What can hang from each mark:
kupoz: bevuv dife
doma: bevuv dife sibabi sobok
sobok: doma kugur
dife: doma
bevuv: kupoz
kugur: doma sobok
zolo: doma
sibabi: doma

Every row comes from one small tree of marks. Brackets hold a mark, then the marks that hang from it, in alphabetical order. Every link used is in the known rows. Which tree was each row made from?
In the rows, 128 means zero.
Known rows:
[doma dife sibabi sobok]: [120  82 136  99  78 137 149 185  90 157 141 158 120  92 107 127 123 134
 111  84 122 168 171 126 111 140 168 155 112 118 136 174 142 119 132 183
 154 159 139 167 123 124 127 114 129 142 130 128 147 114  80 126 130  99
 125 175 184 124 154 143]
[doma dife sibabi [sobok kugur]]: [117  64 129  99 104 147 145 194  34 153 132 159 143  92  95 131 123 145
 100  78 122 175 175 114 118 155 173 153 112 113 140 186 154 119 146 181
 156 165 126 181 130 118 130 125 142 141 136 122 144 116  70 130 147  97
 126 167 186 125 139 148]
[kugur [doma bevuv dife sibabi] sobok]: [121  74 132  83  87 140 132 173 208 136 153 151 124  96  90 124 104 107
 121  87 105 131 177  84 111 124 153 168  91 115 137 206 144 149 125 164
 161 116 149 168 127 106 122  95 128 115 132 130 146 114  51 106 164 110
 126 206 147 137 151 161]
[kupoz bevuv]: [116  93 126 113  84 169 141 164 166 144 132 141 124  85 124 134 131 149
 104 105 110  78 167 168 124 105 136 152 124 117 136 162 133 110 138 184
 150 165 116 152 128 136 130 128 107 150 136 136 145 116  94 143 168 133
 108 156 141 133  82 142]
[zolo doma]: [127  77 131 121  96 147 144 156 203 133 136 128 108  83 108 133 136 108
 104 103 115 102 160 152 119 135 122 157 142 109 132 164 167 111 129 182
 146 172 124 162 124 130 127 129 130 141 134 129 125 111  98 123 166 161
 133 167 137 133  83 142]
[bevuv [kupoz dife]]: [121 105 121  92  86 138 136 159 125 129 114 143 113  87 124 126 129 116
 117 106 103 116 170 164 110  96 139 169 110 118 118 175 132 115 128 170
 156 157 111 172 122 115 125 121 108 154 135 138 150 115  79 123 170 167
 123 185 193 139  50 147]
[kupoz bevuv [dife [doma sibabi]]]: [114  81 132 111  78 187 121 172 120 147 143 162 111  79 116 133 130 151
 108 105 113  98 180 127 119  70 138 165  95 102 141 171 144 117 143 179
 133 178 123 180 122 120 121 118 103 147 132 143 156 112  97 155 224 147
 106 187 185 137 115 149]
[kupoz [dife [doma bevuv [sobok kugur]]]]: [120  88 133  87 118 179 128 172 112 125 127 180 106  82 109 135 124 131
 100  95 104 139 175 135  96 114 164 151  96 106 142 173 128 130 122 175
 119 168 109 177 129 106 126 128 149 127 146 126 161 100  90 149 171 137
 136 170 195 137 108 136]
[dife doma]: [127  82 127 110  94 156 138 160 176 135 127 141 117  81 100 140 119 120
 100 110 108 114 154 141 111 112 132 160 130 102 131 156 132 121 136 187
 112 144 121 168 126 126 124 122 130 145 136 131 139 111  81 125 175 146
 124 165 143 133 107 137]
[doma dife sibabi]: [120  72 130 106  86 135 142 179 128 155 142 148 136  95 104 129 122 126
 105  82 117 152 164 118 117 130 147 166 110 110 141 183 151 118 145 184
 170 140 140 173 125 124 128 114 127 135 129 129 132 120  69 121 156 117
 115 180 166 132 128 153]
[kupoz bevuv [dife [doma sibabi sobok]]]: [114  91 140 108  70 193 129 178  74 149 139 171  99  77 115 132 130 162
 115 101 122 115 186 134 112  82 160 152  96 109 140 161 137 118 130 180
 114 200 124 177 119 117 121 117 108 151 134 144 169 108  97 163 203 129
 115 184 206 130 135 141]
[doma bevuv dife [sobok kugur]]: [121  70 131  86 116 156 149 184 100 142 133 177 127  93 114 133 120 133
  94  80 108 170 160 136 105 162 172 146 101 113 143 185 122 128 128 178
 162 147 116 156 134 116 132 128 151 122 143 118 154 108  68 127 121  95
 132 161 170 129 111 146]
[sibabi [doma sobok]]: [121 103 132  98  79 146 155 174 177 135 126 138 113  86 112 127 133 137
 111 107 113 102 191 165  93 122 152 164 125 134 135 144 155 114 130 183
 126 169 125 159 128 121 131 126 122 162 134 132 155 110  82 124 120 113
 131 129 143 134  74 119]
[kugur doma]: [119  96 123 102  83 145 134 160 187 134 121 139 120  89  98 131 120 123
 108 114 114  90 168 146 125 130 138 158 132 120 122 170 143 129 133 176
 131 123 124 167 130 119 127 115 123 149 137 135 134 114  87 129 172 147
 134 175 111 132 111 132]
[kupoz [dife [doma sibabi [sobok kugur]]]]: [116  84 131  99 106 168 125 183  35 138 124 168 121  81  92 134 127 138
 104  97 120 151 185 112 111 107 163 159 111 104 139 174 157 122 141 175
 113 183 122 202 124 104 121 125 139 146 139 132 156 110  89 151 205 136
 130 173 208 133 130 141]
[kugur [doma bevuv] sobok]: [121 101 127  84  92 144 132 154 252 117 136 139 114  89  92 129 109 101
 123 103  97  82 179 129 109 111 144 164 114 120 134 184 133 143 114 164
 139 116 134 159 129 110 125 105 125 129 138 129 146 112  73 112 169 138
 130 188 128 137 106 141]
[sibabi [doma dife [sobok kugur]]]: [117  67 128  88 104 152 156 192 107 143 118 152 138  89 110 132 121 141
  94  96 108 131 189 137 102 167 165 164 112 125 144 177 163 122 139 179
 138 168 122 170 137 115 137 126 144 161 140 125 151 108  60 119 111  92
 126 129 151 135  73 134]
[kupoz [dife doma]]: [122  94 130  98  91 162 126 160 151 134 120 147 104  82 106 139 118 119
 105 104 104 107 166 141 111  90 137 164 118 102 140 168 143 123 122 180
 116 147 122 181 123 116 126 120 125 149 138 135 145 107  94 138 196 164
 121 182 163 142  90 132]
[sibabi [doma bevuv dife [sobok kugur]]]: [121  62 131  80 113 162 158 190 158 139 136 170 129  93 120 128 123 137
  93  89 102 139 183 133  89 159 166 161  93 125 147 177 144 130 138 176
 156 161 118 157 139 113 134 126 150 131 141 122 158 105  59 119 103  82
 130 133 162 137  81 140]
[sibabi [doma bevuv dife sobok]]: [125  76 140  84  86 158 161 181 194 144 143 164 111  92 125 125 124 128
 106  90 104 137 176 144  83 142 164 159  88 131 144 167 134 131 123 180
 153 153 132 145 130 119 131 119 133 134 134 127 158 104  59 115  91  83
 127 149 162 133  89 132]
[sobok [doma bevuv dife] kugur]: [113  70 125  77 134 144 146 181 162 142 145 170 158 103 114 138 112 131
  78  73 108 138 153 146 112 139 165 151 109 105 143 186 116 132 148 179
 171 122 101 159 135 120 135 136 159 118 144 120 152 109  61 114 145 114
 117 158 151 136 127 143]
[sobok doma]: [113 113 128  97  96 130 144 163 191 140 137 138 137  96 110 137 122 132
  96  92 115  95 167 180 114 113 156 154 145 112 134 154 129 117 142 183
 140 128 109 166 127 131 131 136 132 151 138 131 147 115  89 117 166 146
 117 160 135 134 131 124]

Write each row's tree:
[108  89 123  98 121 128 134 184 122 138 141 152 168  99  94 135 125 153
  90  87 124 126 177 146 121 111 157 159 135 109 131 175 151 118 173 180
 156 143 106 191 132 118 128 139 146 144 137 128 143 122  77 121 192 141
 118 152 150 129 148 142]  [sobok [doma sibabi] kugur]
[124  92 133  96  78 157 134 172  67 135 123 164 100  79 107 127 131 121
 120 108 117 155 176 136 103  93 151 162  96 113 112 165 135 124 131 173
 114 191 115 183 116 110 115 114 119 150 130 141 168 111  72 130 184 141
 130 190 244 128 126 151]  [bevuv [kupoz [dife [doma sibabi sobok]]]]
[130  87 133  91  95 146 161 172 187 123 129 162 105  87 127 119 141 122
 115 112 102 128 177 173  79 118 149 166  87 144 105 153 122 125 136 176
 146 176 113 143 128 117 122 126 120 141 132 133 171 108  54 110 102 107
 136 134 190 131  69 144]  [sibabi [doma [bevuv kupoz] sobok]]
[125  80 140 114  83 155 140 176 115 144 133 161 114  80  94 134 129 133
 112 104 124 151 171 128 106 114 149 156 117 109 126 151 144 121 138 187
 105 171 133 176 120 121 118 119 128 144 130 133 148 112  82 136 176 122
 130 168 183 124 159 140]  [dife [doma sibabi sobok]]
[127  94 123  80  96 150 142 166 220 120 128 158 108  89 133 117 139 109
 114 108  94 111 181 163  86  85 134 181  79 135 121 172 134 126 135 168
 169 159 114 161 128 107 124 121 113 141 134 139 165 109  58 114 135 144
 128 163 190 147  31 145]  [sibabi [doma [bevuv [kupoz dife]]]]
[117  74 136  87 100 133 142 182 186 151 168 170 142 107 115 130 115 129
  96  69 118 162 164 138 105 115 163 156  95 109 139 177 116 133 150 180
 182 120 125 160 127 125 128 125 142 112 133 126 154 115  61 112 149 111
 116 178 163 132 179 148]  [sobok [doma bevuv dife sibabi]]
[117 111 129  72 103 138 137 160 190 125 140 165 119  98 131 127 129 114
 105  92 104 118 165 184  99  80 152 160  99 120 120 175 102 127 133 167
 168 136  91 159 122 116 125 133 127 132 138 138 170 109  72 111 165 160
 121 183 207 140 100 142]  [sobok [doma [bevuv [kupoz dife]]]]
[126  87 132  94  81 147 142 176 160 132 141 175 105  89 107 116 136 127
 122 111 122 153 175 139 105 127 154 157  89 137  91 169 125 141 141 170
 143 164 118 155 122 110 114 113 118 125 129 137 167 113  62 119 146 115
 145 182 198 118 162 157]  [kugur [doma [bevuv kupoz] sibabi sobok]]
[124  82 126 102  89 150 126 168 114 133 125 157 112  81 107 128 131 114
 114 113 112 144 172 124 111  83 130 178  96 106 113 175 138 124 144 175
 134 173 119 187 119 111 114 114 114 142 129 143 156 114  68 126 201 159
 124 192 224 136 102 159]  [bevuv [kupoz [dife [doma sibabi]]]]
[124  63 134  97  92 145 140 180 168 149 158 168 129  99 112 125 121 118
 103  77 109 169 151 116 106 125 147 162  90 110 140 190 128 126 143 182
 183 133 137 161 128 123 125 114 128 112 130 124 143 117  68 121 143 108
 120 186 174 133 142 159]  [doma bevuv dife sibabi]
[122  64 131  95  86 149 134 179 183 148 160 173 123  98 103 123 114 127
 107  95 115 147 160  99 117 137 148 162  85 117 129 191 138 144 142 176
 170 120 137 164 130 114 123 105 131 111 133 132 143 114  60 124 156 110
 130 196 147 128 155 159]  [kugur [doma bevuv dife sibabi]]
[130  63 128  85  99 145 158 176 216 135 137 160 122  93 132 123 125 106
 102 102  90 138 161 147  90 124 141 178  76 129 119 179 128 133 140 175
 173 148 120 143 132 116 126 123 126 130 131 134 157 110  24  93  98 105
 125 153 183 139  57 155]  [sibabi [doma [bevuv kupoz] dife]]
[111 101 131  78 100 126 144 166 186 139 138 128 143  99  99 141 103 101
 108  72 101 102 182 146 111 122 167 160 136 106 153 185 137 129 118 171
 146 120 122 166 125 122 137 120 137 150 137 128 149 111  59  92 157 127
 105 177 152 139 132 137]  [kugur [sobok [doma dife]]]
[120  79 117  93 120 157 131 169 194 125 130 163 133  92  97 130 125 136
  97 112 106 103 160 130 119 143 145 156 109 119 123 184 136 136 145 172
 149 123 108 169 136 112 126 124 144 122 144 126 137 113  85 132 171 135
 139 158 121 133 103 143]  [sobok [kugur [doma bevuv]]]
[131  52 147 108  88 161 149 181 159 151 163 173 102  91 117 126 129 118
 109  81 124 177 164 113 102 153 153 149  94 113 137 174 156 126 121 178
 166 180 139 156 122 121 123 121 138 106 129 125 147 107  75 125 131 105
 139 181 195 124 148 155]  [zolo [doma bevuv dife sibabi sobok]]
[109  70 125  90 121 133 138 191  96 151 148 156 171 101  97 137 115 143
  84  77 124 150 167 125 124 135 168 160 123 104 141 190 150 124 165 178
 166 134 111 182 133 118 132 132 153 138 137 125 144 118  60 115 173 120
 112 167 156 130 158 146]  [sobok [doma dife sibabi] kugur]
[119 111 129  75 114 126 145 154 246 113 137 145 129  97 112 132 120  94
 115  91  99  97 176 173  98  90 154 163 114 120 118 171 106 134 131 167
 149 135 105 152 123 118 126 125 126 132 133 132 165 112  47  83 153 144
 118 170 186 137 115 151]  [kugur [sobok [doma [bevuv kupoz]]]]
[115  53 118  98 105 148 132 188 109 147 132 159 150  94  87 128 114 140
  95  99 116 146 166  93 133 156 156 167 111 112 130 203 165 136 160 172
 157 133 128 187 135 110 129 114 143 139 137 130 133 119  58 127 185 115
 128 179 136 129 132 154]  [sobok [kugur [doma dife sibabi]]]
[118  87 121  83 137 136 145 171 174 121 134 163 153  97 119 132 130 124
  89  98 105 127 159 177 109 119 153 156 108 118 109 172 104 130 165 173
 160 143  82 160 132 120 126 146 148 129 141 128 161 113  55 108 159 142
 124 149 182 133 110 151]  [sobok [doma [bevuv kupoz]] kugur]
[117  78 126  91  78 138 132 175 163 140 139 135 130  93  82 129 103 108
 123  92 110 114 192  91 124 131 157 173 117 112 138 199 163 140 127 164
 145 120 149 180 126 108 126  99 122 142 130 133 137 118  59 106 178 122
 120 206 143 133 141 153]  [kugur [doma dife sibabi] sobok]
[124  95 144  95  87 170 127 173 135 138 146 182  92  85 110 128 127 130
 114  92 119 156 174 122  94  91 153 155  83 111 136 166 127 130 125 177
 131 166 132 178 119 107 118 113 128 120 135 132 168 106  89 146 184 129
 132 194 212 133 147 140]  [kupoz [dife [doma bevuv sibabi sobok]]]
[118  72 134  98  68 147 141 185 107 156 137 164 117  93  98 125 115 137
 113  93 128 146 174 110 119 158 164 155 111 121 127 179 150 134 129 177
 139 146 137 170 125 115 126 109 127 144 132 132 150 114  72 125 147  96
 133 190 155 119 171 141]  [kugur [doma dife sibabi sobok]]
[131  39 141 106  99 155 142 176 195 147 165 164 115  92 117 127 130 112
  99  84 120 165 149 106 110 141 133 160  94 105 136 185 162 125 139 179
 182 161 137 161 124 121 124 118 135 101 129 126 135 113  68 116 149 123
 132 188 171 131 129 164]  [zolo [doma bevuv dife sibabi]]
[123  68 140  92  76 157 141 184 152 151 152 180 110  96 106 122 115 135
 112  89 123 171 170 109 108 153 169 152  88 123 127 183 130 144 127 173
 155 135 139 158 127 115 123 109 131 114 133 130 158 111  71 129 140  93
 140 191 167 121 183 148]  [kugur [doma bevuv dife sibabi sobok]]
